Each row was made from one small tree. Brackets hold a mark, then the marks that hang from it, in the order of their numbers. Every link used is in the known rows. Write each row's tree.
Known rows:
{k_605 k_924}: [-20.2 -24.3  10.2   4.3   8.8 -12.4 -30.4   2.5  -5.2  -1.4 -23.0   5.6
  -7.4 -10.0  14.4 -24.3  13.7 -10.2   6.5  -0.3  -9.1   2.0  -6.7  -6.6]
{k_542 k_503}: [-19.7 -16.9   4.6  -5.9  21.5   1.1 -34.3   2.1 -15.6  -6.1 -10.7   3.7
  -7.4  -9.4   7.9 -29.6   7.6  -9.7  -0.3   2.5  13.2   2.1  -7.2  -6.3]
{k_620 k_354 k_605 k_802}: [-21.9 -20.2  18.8 -15.7  12.0 -21.8 -41.9   9.9  -0.4 -12.5 -14.0   3.3
 -27.8   3.1  21.9 -31.6  -2.7 -13.0  16.4   0.6  -0.8   9.3  -5.2  -6.4]
{k_802 k_542}: [-11.8 -23.9   8.1  -9.0   9.4  -9.1  -7.2   4.5   6.7   6.2 -17.9  10.6
 -20.5  -0.6  -2.2 -18.3   4.8   7.1   7.6   0.0   6.0   1.4  -5.7  -4.1]
{k_620 k_605 k_802}: [-18.1 -18.5   8.2 -15.3   7.2 -21.6 -53.5  10.6 -12.7  -3.7 -19.4   2.2
 -35.6   1.7  14.3 -31.7   0.4 -12.5  20.3  -4.0  -2.0   5.8  -5.7  -5.2]
{k_542 {k_503 {k_620 k_354 k_605 k_802}}}: [-11.1 -15.4  19.7 -22.6  33.1  -6.8 -40.5   7.4 -12.9 -20.1 -16.0  -5.8
 -14.8 -11.4  20.5 -30.9 -16.2 -25.2   8.0   0.3   3.2  19.3  -3.2 -12.9]
{k_503 {k_620 {k_354 k_542} k_802}}: [ -3.4 -14.4  14.5 -18.0  36.7 -19.8  -5.5   7.2   5.0 -12.5 -23.9   3.8
 -13.8  -8.0   6.2 -15.2   7.1 -13.2 -12.4   1.8  -0.5  17.2   0.1 -13.1]
{k_620 k_354}: [-25.3 -22.8  18.1  -3.0  16.3 -14.6 -11.1   0.9   3.3 -12.2 -15.0   6.6
 -12.7  -4.7  12.1 -26.2  11.6  -2.7  -3.2   5.7   8.7   1.6  -8.9  -5.9]
{k_620 k_605}: [-14.1 -22.6  15.1 -16.1   2.1 -17.6 -32.2   4.1 -15.4  -8.1 -24.2   0.7
 -35.1  -1.7  13.0 -32.2  -5.4  -8.9  11.7   0.2   2.9   1.2 -13.8  -2.1]
{k_605 {k_542 k_503}}: [-19.4 -17.9   6.6 -16.4  24.3  -0.7 -32.4   5.6 -10.5   0.5  -6.0  -3.1
  -4.6  -1.3   9.5 -25.1   6.0  -8.6  -3.8   0.6  23.8  -1.7 -17.9  -6.8]
{k_354 {k_542 {k_503 k_620}}}: [  5.6 -13.4   6.2 -20.2  35.0  -0.7 -10.8   2.1 -19.7  -8.5 -22.9   0.5
  -8.2 -14.4   0.9 -19.2  -5.8 -15.6 -17.9   2.9  10.0  12.4  -6.9 -11.3]
{k_354 {k_542 {k_503 {k_620 k_605 k_802}}}}: [  6.3 -10.0   6.0 -33.9  30.9  -8.1 -45.4  10.2 -21.5  -9.5 -21.7  -2.3
 -23.0  -7.5  10.7 -24.6 -20.8 -24.5   1.5  -2.6   1.8  20.9  -3.7 -11.8]
{k_503 k_620}: [ -8.3 -19.9  13.5  -6.0  21.5 -12.8   1.5   2.3 -14.2  -8.5 -34.4  -0.5
 -17.3 -18.9  -1.4 -23.4  13.0  -9.3  -4.8   0.3   1.6   3.9  -7.3  -8.4]
{k_605 {k_924 k_802}}: [-19.3 -24.1  10.3   3.4  16.0  -9.7 -57.0  -1.2   7.4   4.7 -19.7  10.5
 -11.6 -11.9   9.9 -23.2  20.4  -4.3   2.8  -1.2  -9.2   5.9   2.4  -7.8]
{k_605 {k_542 {k_503 k_620}}}: [ -8.2 -16.0  12.0 -19.6  34.3   0.0 -13.2   4.4 -15.4  -4.9 -18.7  -9.5
  -2.3 -13.5   4.3 -21.6   0.4 -15.0  -9.7  -0.8  18.7   4.0 -17.4 -10.7]
{k_354 {k_542 {k_503 {k_620 {k_605 k_924}}}}}: [  9.0 -19.2  15.4 -27.5  23.6  -3.1 -39.5   4.0 -23.2  -9.8 -28.3  -4.2
  -9.2 -15.0  21.4 -22.0 -29.8 -27.1   1.2   0.4  -8.5  19.7 -10.4 -10.8]
{k_503 {k_620 k_354 {k_605 k_542 k_924}}}: [ -8.9 -28.3  37.1 -24.2  15.7 -17.3 -15.1   5.0   0.5 -12.2 -28.0 -14.1
  -6.3  -9.9  27.3 -20.6 -18.7 -19.8   6.2   0.0  -5.0  10.6 -21.4  -9.3]
{k_354 {k_542 k_503}}: [ -6.4 -14.0   1.1 -17.8  25.5  -2.8 -28.8   2.8 -14.0  -3.3 -10.9   7.0
  -9.7  -3.0   6.2 -23.0  -1.8  -8.5 -11.4   4.0  15.4   7.4  -8.6  -7.6]
{k_605 k_542}: [-20.6 -21.4  10.9 -13.7  13.3 -14.7 -16.8   6.4  -1.1   2.8 -16.6  -1.4
 -17.0   0.9   5.3 -21.6  14.7  -2.3  -1.9  -0.6  15.3  -5.7 -19.7  -4.3]
{k_542 {k_503 k_620}}: [ -6.8 -15.8   9.4  -9.5  32.0   1.8 -15.0   1.0 -21.5 -11.8 -24.2  -2.4
  -6.8 -20.3   2.0 -26.4   4.3 -16.8  -6.0   1.5   7.9   8.2  -6.0 -10.9]
{k_620 k_354 k_605}: [-19.9 -24.8  26.2 -16.3   6.8 -19.5 -21.8   3.1  -3.6 -16.0 -17.4  -0.2
 -27.3  -0.2  21.6 -31.4  -9.4  -8.1   8.4   4.6   4.7   5.3 -13.4  -3.2]
{k_605 k_542 {k_924 k_503 k_802}}: [-26.7 -23.5  12.0 -11.7  14.1 -13.0 -74.2   0.3   2.1  13.0 -20.2  -3.6
   9.7   0.9  11.7 -16.4  16.5  -7.8   5.4  -2.6  13.2   6.3  -9.4 -10.9]
{k_924 {k_354 k_542} k_802}: [-14.1 -19.4  15.6  -2.0   9.7 -14.0 -43.1  -5.9  -1.6 -10.2 -15.6   9.4
 -18.1  -9.9   3.2 -13.3  13.0   0.9 -22.9   1.1   4.9   9.8  -7.6  -8.3]
{k_802 {k_924 k_354 k_503}}: [-38.5 -22.0  26.8   0.0  -7.5 -18.6 -59.2  -8.4 -18.6 -19.6 -24.8   1.4
   4.0  -5.0  13.8 -19.5  11.4 -19.4  -1.4   2.5  11.5  20.2 -15.5 -11.0]

Write each row's tree:
[-17.9 -22.9  32.6 -33.9  16.7 -22.4 -20.8   4.8 -14.7 -15.4 -30.3 -19.8
  -3.4   0.3  17.6 -21.4 -12.7 -18.2   5.4   2.1  22.3  11.1 -23.5  -9.9] => {k_924 {k_503 {k_620 k_354 {k_605 k_542}}}}
[-18.7 -18.4  16.6 -17.2  30.3 -16.1 -17.7   7.8   3.7  -4.7 -25.2   0.7
   3.5  -2.8   3.2 -12.7   5.5  -8.2  12.4  -1.0  10.3  20.5   2.4 -14.9] => {k_924 {k_503 {k_620 k_354 {k_802 k_542}}}}
[-15.9 -14.1  16.4 -18.9  45.2  -4.0 -23.0   9.4   0.0  -9.7  -7.8  -7.6
   5.2  -9.0  13.6 -21.6   2.6 -18.8  -6.4  -1.0  15.2  12.1  -7.5 -15.3] => {k_605 {k_542 {k_503 {k_620 k_354 k_802}}}}
[-10.9 -18.6  23.0 -33.4  13.1 -24.9 -54.9   6.7  12.6 -12.6 -16.5  11.0
 -25.4  11.8  23.4 -23.7 -19.2 -21.0   6.5   3.8  -4.5  29.9  -2.8  -9.1] => {k_620 {k_354 k_542} k_605 {k_802 k_924}}
[ -9.2 -18.5  23.5 -35.9  15.8 -20.1 -45.2  10.0  -0.4  -3.9 -31.6  -4.6
 -27.4  -1.7  13.5 -22.8 -12.0 -27.1  12.0  -6.1  -3.4  21.9 -13.0 -10.3] => {k_503 {k_620 {k_605 k_542} {k_802 k_924}}}
[-18.7 -19.3  23.9 -12.1  28.6 -16.8 -23.2   3.9  12.0 -15.8 -25.8   7.3
  -8.5 -11.4  11.3 -21.9   8.7 -23.9  -1.6   1.5  -7.9  26.7   3.5 -14.1] => {k_503 {k_620 k_354 {k_802 k_924}}}
[ -8.0 -18.7  28.3 -19.6   1.4 -24.1 -34.6  -2.3 -39.0 -26.2 -37.9 -13.4
 -10.4 -10.1  13.9 -14.2 -15.5 -20.6  -8.2   1.0  10.0  19.2 -22.6 -11.2] => {k_924 {k_354 k_542} {k_503 {k_620 k_605}}}
[-15.7 -21.8  15.5  -3.8  17.4 -15.1 -30.6   0.3 -25.3  -5.9 -39.3  -6.9
  12.9 -16.3  10.8 -18.8  10.4 -22.6   6.5  -1.2  -0.7  12.7  -6.7 -13.3] => {k_605 {k_924 {k_503 k_620}}}
[-17.4 -22.6  15.0 -19.0   7.7 -21.6 -65.2  13.3  -2.7   5.2 -17.4  -5.5
 -19.7   3.9  25.1 -24.6  -5.5 -17.6  23.6  -7.8  -8.1   5.3 -15.2  -7.4] => {k_620 {k_605 k_542 k_924} k_802}
[-11.6 -19.9  27.1 -29.4  26.3 -22.5 -21.7  11.6   2.8 -12.1 -21.5 -11.3
 -20.0  -2.6  18.1 -23.0  -8.9 -17.9   7.4  -3.0   5.0  10.7 -14.2 -10.2] => {k_503 {k_620 k_354 {k_605 k_542} k_802}}
[ -6.0 -13.3   9.2 -22.2  28.8  -5.7 -51.0   9.3 -25.4 -11.7 -22.4  -5.8
 -21.9 -12.8  12.3 -32.4 -14.0 -26.7  13.3  -4.3  -0.4  15.8  -3.4 -11.0] => {k_542 {k_503 {k_620 k_605 k_802}}}
[ -6.1 -15.9  25.9 -13.3  20.1  -0.1 -31.3  -6.4 -16.6 -25.2 -23.5   3.7
   1.4 -20.1   9.6 -13.3 -11.8 -27.3 -24.5   3.9   2.2  30.5 -12.9 -14.4] => {k_802 {k_924 {k_354 {k_542 {k_503 k_620}}}}}
[-12.2 -18.1  20.1 -10.2  37.3   1.2  -4.7   0.8 -10.7 -19.9 -17.9  -2.3
   1.9 -19.3  10.6 -25.8   0.4 -16.0 -10.7   6.0  11.4  11.4  -5.9 -11.6] => {k_542 {k_503 {k_620 k_354}}}
[-13.3 -22.7  15.1 -28.9   2.0 -16.1 -59.3   8.4  13.8   4.3 -19.7  12.9
 -33.3   9.8  10.3 -23.8 -16.1 -10.9  31.2  -3.9  -9.1  24.3  -1.3  -6.1] => {k_620 k_605 {k_802 k_542 k_924}}
[-36.3 -19.4  18.3   5.2   3.0 -15.5 -67.4  -6.6 -16.4 -12.0 -19.4   0.3
  -0.9  -9.7   5.3 -18.5  24.0  -4.7  -6.9  -0.1  16.7   9.0  -8.4 -10.2] => {k_924 k_354 k_503 k_802}
[-32.3 -25.3  26.3  -7.8  -8.5 -11.8 -50.8  -5.6  -4.7 -10.0 -21.5   5.8
   5.5   1.3   7.6 -11.6   1.7  -7.6   8.0   1.2  10.7  23.6 -13.8 -10.6] => {k_802 k_542 {k_924 k_354 k_503}}
[-31.5 -23.1  21.1 -13.9   7.9 -25.9 -75.3   7.9 -13.0  -9.3 -19.5  -3.8
   1.3   4.3  34.3 -27.4  -5.9 -23.4  27.3  -1.2  -2.3  18.2  -4.2 -11.7] => {k_620 k_354 {k_605 {k_924 k_503}} k_802}
[  0.8 -21.8  22.8 -35.7  15.8   4.5 -35.7   1.8  -3.2  -6.7 -25.4   3.3
 -19.4  -8.0   6.5 -23.2 -34.1 -20.4  16.5   0.6  -1.6  29.9  -6.6  -9.0] => {k_802 {k_542 {k_503 {k_620 k_605}}} k_924}
[-17.5 -20.3  24.2  -6.9  -1.8 -16.2 -35.7  -5.7  -3.5 -18.1 -21.4  11.1
 -12.2  -5.1  11.7 -13.3  -1.3 -13.2 -17.7   4.0   0.3  20.4 -14.2  -8.7] => {k_802 {k_924 {k_354 k_542}}}
[-17.5 -19.9  15.0 -26.7  21.6  -3.2 -50.1  11.4   8.6  -5.4   0.7   4.5
 -15.2   6.4  19.0 -27.3 -23.8  -7.7  24.0   0.4   7.4  17.7  -1.4  -8.1] => {k_620 k_354 k_605 {k_802 {k_542 k_503}}}
[-23.6 -23.4  15.5 -21.0   2.6 -12.5 -45.0  -0.3   4.2   4.3 -25.0  10.0
  -0.5   8.8   1.0 -17.0  -0.1  -7.0  16.2   2.3  11.8  22.0  -4.7  -8.4] => {k_802 k_542 {k_924 k_503}}
[-16.6 -13.5  12.1  -9.7  42.9  -2.6 -23.9   5.7  -5.0 -16.5 -12.2  -0.1
   0.0 -15.7  11.0 -25.8   4.0 -20.5  -3.5   1.1   5.9  16.4   2.0 -15.6] => {k_542 {k_503 {k_620 k_354 k_802}}}
[ -7.3 -19.1  14.2 -19.3  21.6  -9.8 -24.2   6.8  16.3   1.7 -29.8  11.4
 -15.3  -7.3  -3.7 -14.5   2.3 -13.5  12.6  -3.9 -11.2  27.2   6.2 -12.5] => {k_503 {k_620 {k_802 k_542 k_924}}}
[-14.3 -26.3  19.0 -20.4   7.7 -13.1 -70.1   4.3   8.2   8.9 -18.3  -2.3
 -20.7  -1.2  18.4 -24.4  -3.1  -8.7  10.8  -4.0  -2.4   4.9 -12.6  -5.8] => {k_620 {k_605 k_542 {k_924 k_802}}}
[-11.3 -11.0   2.6  -9.4  39.4  -0.8 -35.4   7.7 -17.2  -7.8 -18.0   0.0
  -9.8 -16.9   3.2 -26.3   9.7 -21.3   1.1  -3.5   3.7  12.3   1.8 -13.6] => {k_542 {k_503 {k_620 k_802}}}
[  0.6 -16.8  25.0 -20.9  13.7  -5.2 -30.4  -1.6 -33.4 -28.3 -24.2  -8.5
 -13.5 -18.4  16.1 -18.9 -26.8 -22.2 -14.3   0.7   5.1  18.2 -20.9 -11.1] => {k_924 {k_354 {k_542 {k_503 {k_620 k_605}}}}}
[  4.0 -20.6  27.5 -31.2  20.2 -20.5   0.9   3.9  -6.1 -20.0 -30.6  -2.7
 -23.8  -7.6  15.2 -20.3 -20.0 -14.9  -9.6   5.4   1.6  16.6 -12.9  -7.7] => {k_503 {k_620 {k_354 k_542} k_605}}
[ -6.6 -17.3  13.4 -19.6  19.1 -19.8 -33.0   9.8 -16.8  -9.9 -32.5  -4.2
 -33.9 -11.2   8.1 -28.5  -3.4 -19.5  14.4  -5.5  -7.8  12.1  -4.3  -8.7] => {k_503 {k_620 k_605 k_802}}
[-37.8 -25.7  25.5   1.9  -4.6 -17.7 -55.6  -0.4 -20.0  -9.5 -19.8 -12.1
  19.3  -4.9  22.8 -12.4  10.1 -14.0   0.8  -3.1  12.2   5.1 -26.7 -10.8] => {k_605 k_542 {k_924 k_354 k_503}}
[-15.1 -19.6  13.6 -29.5  14.0  -3.7 -47.7   6.8 -16.3  -2.8  -9.5  -7.9
 -19.1   2.9  17.5 -29.6 -18.3 -13.4   8.7  -1.0  20.4   1.2 -23.1  -4.1] => {k_620 {k_605 {k_542 k_503}}}
[-21.2 -16.4  16.7  -6.2   4.7 -20.4 -56.4   0.6  -0.8 -15.4 -17.2  12.4
 -12.7  -2.2  12.7 -13.6   6.5 -17.1 -10.4  -0.9  -5.3  25.4  -7.0 -11.8] => {k_620 {k_802 {k_924 {k_354 k_542}}}}
[-19.4 -20.8  10.1 -11.3  21.1   1.0 -47.9   4.0  -6.5   4.3  -7.8  -3.2
   7.9  -5.4  18.7 -22.2  -0.6 -15.0   2.8  -1.3   8.9   2.0 -16.4  -8.8] => {k_605 {k_542 k_503} k_924}
[-22.2 -20.7  15.1 -32.5  -0.5 -20.5 -78.4   8.5   2.2   5.1 -22.2   7.0
 -15.9  15.9  11.4 -21.7 -13.4 -15.3  35.9  -3.5   3.6  29.8  -1.4  -9.1] => {k_620 k_605 {k_802 k_542 {k_924 k_503}}}
[-18.7 -16.8   4.3 -20.0  21.0   3.5 -59.1   7.0  12.4   5.3  -5.9  17.1
  -7.7   3.0   5.1 -21.4  -5.9 -11.6  17.5  -2.0   2.2  25.9   5.7 -11.2] => {k_620 {k_802 {k_542 k_503} k_924}}
[-14.7 -15.3  10.6  -5.4  19.6   0.7 -60.0  -6.3  -8.3 -12.2  -5.4   7.9
  -7.4 -11.9   6.0 -17.0   5.2  -5.7 -24.0   2.2  13.5  14.0  -7.0 -10.6] => {k_924 {k_354 {k_542 k_503}} k_802}
[-23.2 -25.1  24.9 -21.4  13.5 -22.7 -53.9  11.7  10.2  -3.6 -10.8  -4.3
 -11.5   5.7  33.8 -23.2  -8.9 -16.7  19.3  -3.6  -5.5   9.5 -13.9  -8.8] => {k_620 k_354 {k_605 k_542 k_924} k_802}
[-30.2 -27.3  22.1   3.7  -0.6  -6.7 -72.4  -5.5   2.1   0.3 -17.4   4.2
  13.7  -8.1   9.6  -8.9   9.5   0.4   8.2  -2.8   1.4  16.3  -4.4 -12.4] => {k_605 {k_924 k_354 k_503 {k_802 k_542}}}
[-28.2 -23.6  13.9 -11.0   9.0 -17.4 -50.5   4.6 -12.8   5.3 -22.7  -8.0
  12.5   2.8  17.3 -17.0  11.8 -12.4   9.4  -2.1  13.1   2.5 -18.2  -9.5] => {k_605 k_542 {k_924 k_503}}
[ -5.6 -25.3  24.0 -23.1  14.8 -16.9 -56.8  -0.1  15.0  -5.0 -17.7   8.3
 -17.8  -0.4  25.4 -21.0 -16.4  -9.2  -1.7   4.3  -8.5  18.0  -2.7  -7.3] => {k_620 {k_354 k_542} {k_605 {k_924 k_802}}}
[-18.7 -20.1   8.5 -11.8  27.5   3.8 -70.3   1.8   6.3  10.5  -5.5   1.8
   3.8  -6.4  13.2 -21.8   6.2 -10.7  -1.5  -2.6   9.2   6.4  -6.6 -10.3] => {k_605 {k_542 k_503} {k_924 k_802}}
